What can hang from each mark
j600: j365
j400: j217 j323
j774: j600
j906: j400 j639
j323: j400 j774
j365: j639
j668: j906
j639: j906
j933: j668
j217: j365

Known rows, with every way that one mark hangs from another
j365[j639[j906[j400[j217 j323]]]]: [  7 -17  -2  12  -2 -13  20  -7   3  -5  15  -3   6  -4  -6  -2   4   3
   8   7   7  10   5 -11  -1   7 -17   4  19   9 -20  -1 -17  12   9   8
 -13  -1  21  -2  -7   6 -28   2   3  -4  -1   3  -1 -11   0   9  -1   4
 -19  -5]
j668[j906[j400[j323] j639]]: [ -7  10  33  -1  -2  -8  -8  12 -21   0   7  13  12 -11 -11   5  -6   3
  20 -14  -9 -10 -11   6 -12 -15  -6   5  -3  13   0  -2   9  18  -3  18
   0  -7  -8  -6   1  -7  -4  15 -13  -8  22  -7 -19   3   4  -1  13   7
  -5   3]
j933[j668]: [ -1  11  -5 -15  -2  21 -10   6  10  15 -19   9  -8   4  14  -7   0   2
  -4   7   1  -6  12  16 -10  -8  26 -13  -1  -5  23  -6  10 -18 -15 -11
  -3   7 -10   9   3  -9  14   1 -10   4   7  -7  19  10   1 -12   1   7
  25   3]
j365[j639]: [  4  -4 -19 -13   1  13  -9  -1   4  11  -5   0  -3  -8  -3  -5  -2   3
   9  16   0  -2   9  -3   4   0   8  -3   6  -4  12   6   3 -11  -4 -14
   4   8  -6   9   4   2  -3  -8  14  -8  -8  -7  18   5  -1  -7  -1   4
  26  -5]
j933[j668[j906]]: [-14   7   0 -17  -4  16 -21  14   6   9 -12  16 -16   6  18  -8  -4   7
  -1   4  -1 -13   9  21 -17 -15  21 -10  -1  -6  26  -4  13  -4 -18  -6
  -3  -1 -12   0  -2 -10  17   4 -25   5  14  -9  11  22  14 -20  16  12
  20   6]
j774[j600[j365[j639]]]: [ 12 -10 -27 -12  -3  23   0  -3   3  -2  -4  -6 -18  -3   2 -13   5 -16
  -2  26  -6   1  -8 -14  29  17  -1  -2  -1 -10  -3  17  10  -4  10 -30
   2  -4   1  15   4   8  18 -25  35   2 -30   3  22   5  13 -12  14  11
  16 -11]
j217[j365]: [ -4  -7  -8  -8  -5  17 -11   8   8   5  -8  -2  -3   4   0  -4  -5   6
 -10  -3  -3   0   9   6   5   3  10  -2 -11 -18  11   5   5 -26 -10 -14
   4  17 -13   3  -3  -4  19  -7  14  -1  -6  -1  17   5 -11 -12  -9  -1
  20   2]
j323[j400 j774[j600]]: [ 16  24 -12  -1  13   8   8  -9  -5   6  -6  -6  -8  18   4  -1  17  -7
 -26   4  12  -5 -12   4   7  10  12 -12 -18   4  15  -4  15 -30   6 -20
  23 -11  -5  11  16   2   5 -17  11   6 -34   0  -1   2  -7  13 -17 -14
   8 -14]
j400[j323[j774]]: [ 22  21  -2  -7   5   2  13  -3 -11  11 -18   6   3  10  -6  -3   7  -2
  -3  -9  10  -4  -4  16  -9   4   3  -6 -10   1  20   6  19 -22  -1  -2
  14   3  -3   3   8  -3 -10  -8   3  -4 -22 -10 -19  -7 -17  13 -13  -5
  12  -8]
j639[j906[j400]]: [ -1  -2  -4  10  -1   9   6   2   7  12  -5  -6   5   3  -1 -13   0  -6
  -7  -1 -10  -1  -7   3  10   1   3   7  -8  -6   9  -4 -10  -3   3   3
  -8   1  -4   3  -9   3  -3  12  -3 -10  18 -10  15   4  -4  -4   4   4
 -10   7]
j323[j400[j217] j774[j600]]: [  9  16 -13  -1  18  -1   7 -13   0  -8   3 -13 -12  20   9  13  14  -7
 -28   8  16  -1  -9  -4   9   9  11 -11  -9   3   0  -7  -1 -17   6 -12
  20  -9   2   1  16   4   2 -13   6  10 -31  20  -8   2  -3  14 -20 -16
   3  -8]
j933[j668[j906[j400 j639]]]: [-21   6  20  -7  -4   2 -23  12  -2   7  -6  19  -4 -14  12  -2 -12   4
  15  -7 -10  -9  -5  10 -14 -23   6   0   1   5  10  -8   8  16 -11  12
  -4 -10 -14  -3  -3 -12  18  14 -29   5  38 -12   1  17  18 -14  34  11
  -1  12]
j365[j639[j906[j400]]]: [  5 -12 -15   8   1   4   7  -2   8   9   1  -5   2  -6  -5 -17  -6   3
   4   8  -5   6  -1  -3  10   6  -3   9   9  -1   1   4 -11   1   3  -1
 -12  -4   4  10 -10   6 -11   2   4  -9   7  -8  23  -1   1   0   4   7
  -8   3]
j323[j400[j217]]: [ -4   5  -4  -6   9  -5  -2   2   7   7  15 -15   5  10   0  15  10   4
 -12   8  13  -3  14  -4  -7  -5  19 -10   0   4   0 -13  -9 -17  -7  -7
  11   0  -6  -6  15   3 -11   0   1   2  -6  21   2   1  -5  -5 -23  -5
  17  -4]
j668[j906[j400[j217] j639]]: [-27  -8  16  -1   0 -14 -24   3  -6  -8  13   2   2  -7   1  13  -9   3
  10  -3 -11  -1  -2  -4  -5 -16  -2   6   1   2  -3  -9 -10  29  -3  17
  -3  -8 -10 -13  -1   1  10  19 -22   0  34   7 -10  11  18  -9  16   0
  -9  10]
j906[j400[j217 j323] j639]: [ -3   6  18   2  -2 -20   5  -1  -6  -3  12  -5  16 -13  -7  21  -2  -1
  16  -8  -1  -1  -2  -7  -8  -9  -7   0  -2  10 -19  -6  -6  14   2  18
   3   1  -4 -15   8  -4 -16  10  -5   0  16   9 -22 -12  -2   4  -2  -2
 -10   0]
j639[j906]: [ -3  -1 -14   3  -3  20  -7   1  12  13 -11  -6   1   6   0 -17   7  -1
  -9  10  -3 -11   2   8  12  -1  11   0  -7  -4  17  -2  -1  -1   1  -5
   4   6  -8  14  -3   6   1   2  -5 -13   7  -8  25   6  -5  -4  -7  -2
   9   5]
j365[j639[j906]]: [  3 -11 -23  -1  -2  21  -7  -3  11   8  -6  -3  -5  -6  -3 -21   2   3
   2  15  -1  -6  10  -2  13   6   5   4  10  -2   8   2  -4   2   3 -10
  -2   4  -2  15  -6   7 -11  -9   7 -14  -5 -13  31   3  -1  -1  -3   2
   9   3]
j906[j400[j323]]: [ 11  13  13   0  -1  -3  18   7  -8  10  -4   1  13  -4  -5   7   4  -4
   5 -10   0   1  -5   5 -11  -1   0  -5  -9   2   5  -2   7 -21  -4   4
  -6   5   3  -4   9  -6 -18  11   0  -3   6  -4 -10 -11  -9   0  -4   9
   5  -5]
j933[j668[j906[j400]]]: [-10   7  15  -8  -4   6 -13  12   1  10  -8  16  -7   4  18  -8 -11   3
   3  -5  -7  -5   1  15 -16 -14  13  -5  -3  -5  19  -6   8  -5 -12   2
 -15  -8  -2  -2  -3 -11  18  14 -26   9  30 -10   7  14  16 -19  24  13
   4   6]
j365[j639[j906[j400[j323]]]]: [ 18  -5  -2  13  -2  -2  22   2   1   6   4  -3   8  -9  -8 -12   0   1
  11   0   1   2   1  -3   0   8 -18   2  13   6  -7   5  -5   2   6   4
 -15   1  13   7  -9   6 -31   0   9 -12  -5 -14   1 -12  -6   4   2  12
 -11  -4]

Rows
[ -6  -7  20   8  -6 -18   0   6  -5 -15  16   0  14 -12  -9  21  -8  10
  11 -14  -1   8  -1 -10  -5  -2 -11   5  -2   1 -29  -1  -8   5   0  14
  -2  11   0 -13  -2  -3   4   5   1   3  11  12 -17  -8  -5   2  -6  -4
 -14   3]
j906[j400[j217[j365] j323] j639]
[ 12 -14 -31  -1  -5  27   1  -8   8  -2  -3 -11 -19  -4   1 -32  12 -19
  -9  31  -4  -3 -10 -19  35  20  -8   4   5  -4  -4  13   3  13  15 -28
   0  -6   8  21 -10  12  10 -26  32  -6 -24  -5  32   5  12  -6  13   8
   0  -9]
j774[j600[j365[j639[j906]]]]
[-16  -2   7   3   1 -10 -10  -3   1  -1   9 -10   9 -10  -3  18  -7  -4
   8  -2  -8   5  -1 -10   1 -10  -2   5  -3   3 -12  -8 -10  12  -2  17
   4  -2 -11 -10   5  -2   6  14  -8  -1  29  10  -7   1   4  -3   6  -4
  -7   7]
j906[j400[j217] j639]
[-10 -21  -6  17  -4  -2   1   0  19  -8   8 -13   1   8   6  -4  -6   7
 -14  -4  -1  10   5  -9   7   8  -7  11   1 -13 -13  -6 -24  -1   2   2
 -15   8   9  -3 -19   2  14   5   0   2  14   8  18  -1  -4  -8  -5  -4
 -20  11]
j639[j906[j400[j217[j365]]]]
[-11 -32 -23   4  -6   7  -8  -4  23 -11   6  -8  -6   2   1 -11  -2  12
  -7  14   1   7  23 -14  14  10  -3   7  20 -14 -16   4 -20   6   3  -6
  -7  11   6   7 -17   8   5 -16  14   1 -13   6  30   3   2  -6 -12  -5
  -3   7]
j400[j217[j365[j639[j906]]]]
[ -5  -8   3  -5  -4  -2   0   5   3 -13   4  -2   3   9  -2  12   1  10
  -7  -5   9   3  16  -1  -4   6  -5  -5   2  -8 -11   2  -4 -11  -5  -2
  -1  19   4  -8   2  -3   3  -5   7   6 -14  19  -5  -4 -11  -2 -23   1
   8  -4]
j400[j217[j365] j323]
[-18  -2  19   0  -3  -3 -24   7  -6   5   4   8   4 -11  -4   2 -13  -1
  13  -9 -15  -8  -9   4  -2 -16   3   6  -6   2   7  -7   4  18  -6  11
   1  -7 -18  -6   2  -2  14  15 -18  -7  33 -10  -1  10  11  -7  23   2
  -3   8]
j668[j906[j400 j639]]
[ 11   6   4  20   6 -18  23 -11   0   0   3  -6   7  11   1   0  10  -6
 -12  -9   7   2  -6   1  -5   9 -12   6   1   9  -5  -4  -8   6   8  12
   0  -5  23  -5  -4   1 -15   5  -8   2  -3   4 -20 -12 -10  19 -11 -11
 -30  -1]
j639[j906[j400[j217 j323[j774]]]]
[  3 -21 -10   7  -5  -1   5  -2  11 -14   9   2  -4   0  -5  -1   2  14
  -1   6  12   6  20  -9   4  12 -14   5  23  -3 -24   5 -14   6   6  -2
  -6  14  15   6 -15   8 -12 -18  17   1 -24  11  13  -7  -4   4 -18  -3
  -5  -2]
j400[j217[j365[j639[j906]]] j323]
[ 12  -8 -11  -5   2  -7   9  -9   0 -14   3   2  -6   5  -5   6   0  14
  -5  -2  15  12  13  -3  -4  16 -10  -3  18  -6 -13  15   1  -8   4  -5
   1   8  13  -2  -3   4  -4 -19  17  10 -42   7 -14  -9  -8  13 -17  -6
   5  -7]
j400[j217[j365[j639]] j323[j774]]
[ 18  11 -21  -7   2  18   4 -10  -8   0 -16 -11 -18  11   6 -13  14 -24
 -23  10   0  -3 -18  -5  23  16   3  -3 -19 -12  16  16  20 -11  10 -27
  15 -11  -1  10   6   2  31 -21  25   8 -31   0   3  -1   4   1   6  -4
   9 -12]
j323[j774[j600[j365]]]
[ 24   7  -5  12   4  -8  27  -7  -6   5  -5   4   2  -2  -7 -14   5  -2
   3  -7   6   5  -6   3  -2  12 -14   9  11   9  -1   8   2  -4  11   5
  -5 -10  19   6  -8   4 -27  -5   7  -3 -18 -14  -8 -15 -13  18   0  -2
 -17  -5]
j365[j639[j906[j400[j323[j774]]]]]
[ 11  12   0  -5   5  -8  11  -8  -4  -5  -4   0   4  15   1  10   9   0
  -7  -5  15  -1   4  10  -9   4   2  -6   0   0   3   0   6 -12   2   1
  13   4   5  -7   8  -2 -13  -3   0   6 -24   9 -21  -8 -10  13 -26 -13
   4  -5]
j400[j217 j323[j774]]
[  3   4  20   1   5 -22   9  -3 -13  -7   7   5   0  15   1  11   1   4
   0 -15   6   3  -4   5 -15  -2  -8  -2   0   2   1   3   3   7  -1  15
  -1 -12  10 -14  -2  -2  -4   9 -16   7  -3   6 -37  -3   3   7   4  -4
 -11   0]
j668[j906[j400[j217 j323[j774]]]]
[  2  18  22   0   0  -5   6   6 -15   6   4   5  19 -18 -12   5  -4  -3
  20 -11  -8  -4  -7   1  -7  -8  -2   4  -7  12  -6  -2   6   4   1  11
   3   2  -7  -6   7  -7 -14  11  -3  -8  18  -5 -19  -6  -7   6   3   4
  -6  -2]
j906[j400[j323] j639]
[  5  17  18   7   8 -22   6 -12 -17  -6   6   3   8  -3  -8  16   1  -1
   8 -14   3   5  -8  -3 -11  -4 -10   3   0  12 -13  -1   2  13   8  21
  10  -5   1 -14   7  -5 -11   7  -9   4   4   4 -31  -9  -5  17   0 -11
 -18   4]
j906[j400[j217 j323[j774]] j639]
[-18  -8  11  -5   0 -11 -13   3   0  -3  10  -2  -3   9   8  13  -3   1
   2  -2  -6   1   1  -4  -8  -8   0  -2  -4  -7   1  -9 -10  10  -6   7
  -7  -5  -3 -13   0  -2  12  20 -17   4  24   7  -8   9  12 -13  11   5
   0   9]
j668[j906[j400[j217]]]
[ 16  24  14   6   7  -2  11 -10 -23  -4  -6   4   2  -9  -6   0   4 -13
   3 -14  -4  -2 -32  -2   6   6  -9   1 -15  11  -1   8  14   4  13   9
  12 -12   2  -2  10  -4  -2  -4   6   3  -6 -10 -29  -8  -6  21   5  -9
 -17  -5]
j906[j400[j323[j774[j600]]] j639]
[ -6 -28 -11   0  -4 -11   0  -1   9 -10   9  -5   2  -8   2   9 -17  13
   3   4   0  21  10 -14   1  10  -5   6  14 -11 -20   9 -16  -9  -2  -5
 -16   8   7  -5  -6   2  12  -1  17   9  -1  12   8  -2   0  -9  -4   2
  -4   2]
j906[j400[j217[j365[j639]]]]
[-23   7  11 -14  -4  15 -35  13   2   5 -10  18 -10  -8  13  -8  -9   8
   9  -1  -8 -14   8  16  -9 -23  14  -3   4   4  13  -7  13  20 -14   7
   6  -4 -18   4  -1 -12  20   5 -30   2  23 -15  10  22  18 -13  24   4
  15   7]
j933[j668[j906[j639]]]
